Each row was made from one small tree. The marks that hang from a mark follow it in brackets, in the order of their numbers. Every link used is in the known rows. Write each row's tree.
Known rows
K_336(K_439(K_716)): [ 1.20 -0.59 -0.78 -0.28  1.62 -1.32 -1.64 -1.63  2.36 -0.69 -0.16  1.46
  4.55 -5.22 -0.22  1.12 -0.40  1.36 -0.55]
K_909(K_34 K_716(K_439) K_885): [ 2.37 -1.15  1.85  0.72  0.43  1.38  3.22 -2.80  1.60 -1.77  2.05  0.47
  2.04  2.46 -0.18  5.90  2.10  2.20 -2.44]
K_34(K_439(K_716(K_909) K_871)): [-0.63 -0.50 -2.84  0.75  2.91 -1.61  1.84 -2.45  2.62 -1.11  0.54  3.64
  0.20 -3.44  0.34 -0.01 -0.62  2.21 -0.32]
K_909(K_34 K_716(K_439)): [ 2.52 -0.77  0.85  1.06  0.89  0.75  2.40 -3.01  3.34 -1.32  1.16  1.66
  1.96  1.03 -0.98  4.05  1.58  1.74 -2.26]
K_336(K_439(K_716(K_909) K_871)): [ 0.95 -0.63 -1.56  0.22  2.47 -1.76 -0.79 -2.00  2.14 -1.45 -1.59  2.31
  3.60 -6.00 -0.12  0.21 -0.33  1.89 -0.23]
K_34(K_439(K_716(K_909(K_885(K_202))) K_871)): [-0.97 -0.45 -2.23  0.77  3.16 -1.23  1.95 -2.30  2.00 -1.19  1.23  3.60
  0.03 -3.29  0.99  0.31 -0.35  2.61 -0.52]
K_34(K_439(K_716(K_909(K_885)) K_871)): [-0.74 -0.64 -2.50  0.57  2.84 -1.38  2.12 -2.37  1.97 -1.27  0.74  3.30
  0.15 -2.91  0.65  0.64 -0.42  2.27 -0.34]
K_202(K_885): [ 0.77 -0.79  1.02  0.67  0.19 -0.79 -2.18 -2.56 -0.38 -0.74  0.89  0.64
  1.00  1.83  0.03  0.48 -0.07  1.59  0.13]
K_871(K_439(K_716(K_909(K_885)))): [-0.44 -0.41 -0.49  0.53  2.18  0.45  1.11 -1.67  1.31 -1.01 -0.64 -0.20
  1.86 -2.60 -0.10  3.34 -0.46  0.77 -0.41]
K_439(K_716(K_909(K_34 K_885(K_202))) K_871): [ 0.04 -0.74 -0.97  1.44  2.35 -0.86  3.05 -2.49  2.36 -2.59 -0.19  2.89
  0.51 -4.46  1.04  1.31  0.47  2.89 -0.69]
K_885(K_202): [ 0.17  0.18  1.04  0.62  1.92  0.27 -0.17 -1.62  0.93 -0.10  1.56  1.42
  1.10 -0.96  1.09  0.59  0.45  1.85 -0.91]
K_716(K_909): [ 2.10 -0.53  0.21  0.88  1.30  0.29  0.82 -2.30 -0.45 -1.22 -0.32  1.05
  0.33 -1.24 -0.54  0.22  0.79  1.38 -0.37]
K_716(K_439(K_871) K_909(K_34)): [ 2.84 -0.71 -1.13  1.91  2.40 -0.01  2.19 -3.88  1.15 -2.13 -1.44  2.41
  1.39 -1.64 -0.53  0.17  1.80  3.29 -0.75]
K_336(K_439(K_716 K_871)): [ 0.32 -0.54 -1.44 -0.06  2.29 -1.91 -1.05 -1.79  2.96 -0.97 -1.27  1.94
  4.27 -5.60  0.11  0.78 -0.70  1.79 -0.16]
K_871(K_439(K_716(K_909(K_885(K_202))))): [-0.63 -0.22 -0.28  0.60  2.54  0.53  1.02 -1.56  1.24 -0.89 -0.24  0.06
  1.64 -2.88  0.32  3.13 -0.38  0.97 -0.59]
K_336(K_439(K_716(K_909(K_34 K_885(K_202))) K_871)): [ 0.98 -0.72 -0.87  0.58  2.48 -1.40 -0.01 -1.94  1.81 -1.80 -0.44  2.30
  3.84 -5.69  0.57  0.94  0.29  2.31 -0.61]
K_716(K_439(K_871) K_909): [ 2.34 -0.47 -1.26  1.18  2.90  0.06  1.21 -3.79  0.51 -1.66 -2.43  1.87
  0.55 -2.01 -0.63 -0.49  1.13  3.11 -0.43]
K_336(K_439(K_716(K_909(K_885)))): [ 1.75 -0.81 -0.49 -0.05  1.77 -0.91 -1.09 -1.78  1.17 -1.42 -0.06  1.38
  3.99 -5.28 -0.25  1.15  0.16  1.54 -0.69]

Which tree is each row?
[ 1.12 -0.82  0.35  0.99  0.71 -0.02  2.89 -2.20  3.24 -0.84  2.90  2.37
  1.31  1.55 -0.56  4.06  0.85  1.08 -2.02] -> K_909(K_34(K_439) K_716)
[-0.35 -0.36 -0.20  1.08  2.31  0.58  1.51 -1.65  1.46 -1.17  0.18  0.38
  2.32 -2.76  0.34  3.55 -0.03  0.94 -0.76] -> K_871(K_439(K_716(K_909(K_34 K_885(K_202)))))
[ 2.79 -1.00 -0.45  1.71  2.22  0.38  2.96 -3.76  0.07 -2.48 -0.79  1.57
  1.39 -0.60 -0.05  1.48  2.13  3.56 -0.89] -> K_716(K_439(K_871) K_909(K_34 K_885))
[ 1.43 -0.79  0.32  1.61  1.79  0.23  2.84 -2.32 -0.73 -1.86  2.03  2.06
  0.66 -0.42  0.91  1.38  1.64  2.39 -0.90] -> K_716(K_909(K_34(K_439(K_871)) K_885(K_202)))
[ 1.79 -1.11  1.45  0.80  0.83  0.97  3.68 -2.96  1.89 -1.95  1.21  0.87
  1.77  2.28  0.01  5.58  1.87  2.50 -2.14] -> K_909(K_34 K_716(K_439(K_871)) K_885)
[ 0.61 -0.78 -0.10  1.11  1.15 -0.46  3.18 -2.31  3.50 -1.05  2.03  2.76
  0.92  1.25 -0.27  3.83  0.58  1.40 -1.74] -> K_909(K_34(K_439(K_871)) K_716)
[-0.34 -0.31 -0.86  0.53  2.31  0.21  0.71 -1.75  1.88 -0.83 -1.02  0.09
  1.77 -3.08 -0.39  2.78 -0.68  0.66 -0.36] -> K_871(K_439(K_716(K_909)))
[ 1.94 -0.47 -0.20  1.07  3.26  0.59  1.75 -3.53 -0.66 -1.99 -1.00  1.65
  0.45 -1.41  0.47  0.24  1.66  3.70 -0.81] -> K_716(K_439(K_871) K_909(K_885(K_202)))
[ 0.01 -0.76 -1.59  1.37  1.47 -1.18  2.65 -2.30  3.53 -1.09  1.95  3.10
  2.39 -1.57  0.44  1.82  0.35  2.07 -0.80] -> K_909(K_34(K_439(K_716 K_871)))
[-0.11 -0.57 -1.79  0.95  2.55 -1.25  1.95 -2.52  2.78 -2.04 -1.74  2.82
  0.07 -5.28  0.35  0.22 -0.39  2.40 -0.20] -> K_439(K_716(K_909) K_871)
[ 3.12 -0.78  0.10  0.77  2.09  1.17  1.23 -3.52 -1.00 -1.70 -0.51  0.81
  1.06 -0.65 -0.43  1.01  1.82  2.97 -0.95] -> K_716(K_439 K_909(K_885))
[-0.02 -0.79  0.24  1.23  1.43  0.09  2.96 -1.82  1.58 -1.34  4.60  2.43
  2.31 -0.39  1.72  3.23  1.33  2.38 -1.51] -> K_909(K_34(K_439(K_716)) K_885(K_202))
[ 0.65 -0.37  1.59  0.04  2.31  1.14  1.98 -2.59  1.17 -1.27  0.97  0.98
  0.04  1.16  0.78  4.04  1.10  2.70 -2.07] -> K_909(K_716(K_439(K_871)) K_885(K_202))
[ 1.17 -0.81  2.95  0.86  0.39  1.37  3.36 -1.72  1.30 -1.59  3.66  0.79
  1.18  2.23  0.93  5.58  1.86  1.64 -2.44] -> K_909(K_34 K_716 K_885(K_202))
[ 1.23 -0.38  0.21  0.11  1.93  0.29  1.25 -3.01  2.85 -0.87 -1.00  1.36
  0.30  0.24 -0.73  2.81  0.35  2.03 -1.62] -> K_909(K_716(K_439(K_871)))
[ 1.63 -1.08 -0.01  1.46  1.28  0.03  3.06 -2.44 -0.63 -1.93  1.45  1.61
  1.00  0.09  0.36  1.76  1.48  2.21 -0.66] -> K_716(K_909(K_34(K_439(K_871)) K_885))
[ 0.00 -0.75  1.33  0.89  1.46  0.46  3.97 -1.97  1.71 -1.49  3.90  2.28
  0.81  2.15  1.27  5.04  1.31  2.10 -2.31] -> K_909(K_34(K_439(K_871)) K_716 K_885(K_202))
[ 0.15 -0.66 -1.82  0.42  2.26 -0.73  1.42 -2.22  1.65 -0.99  1.97  2.87
  0.48 -2.55  0.28  0.85 -0.12  1.94 -0.77] -> K_34(K_439(K_716(K_909(K_885))))
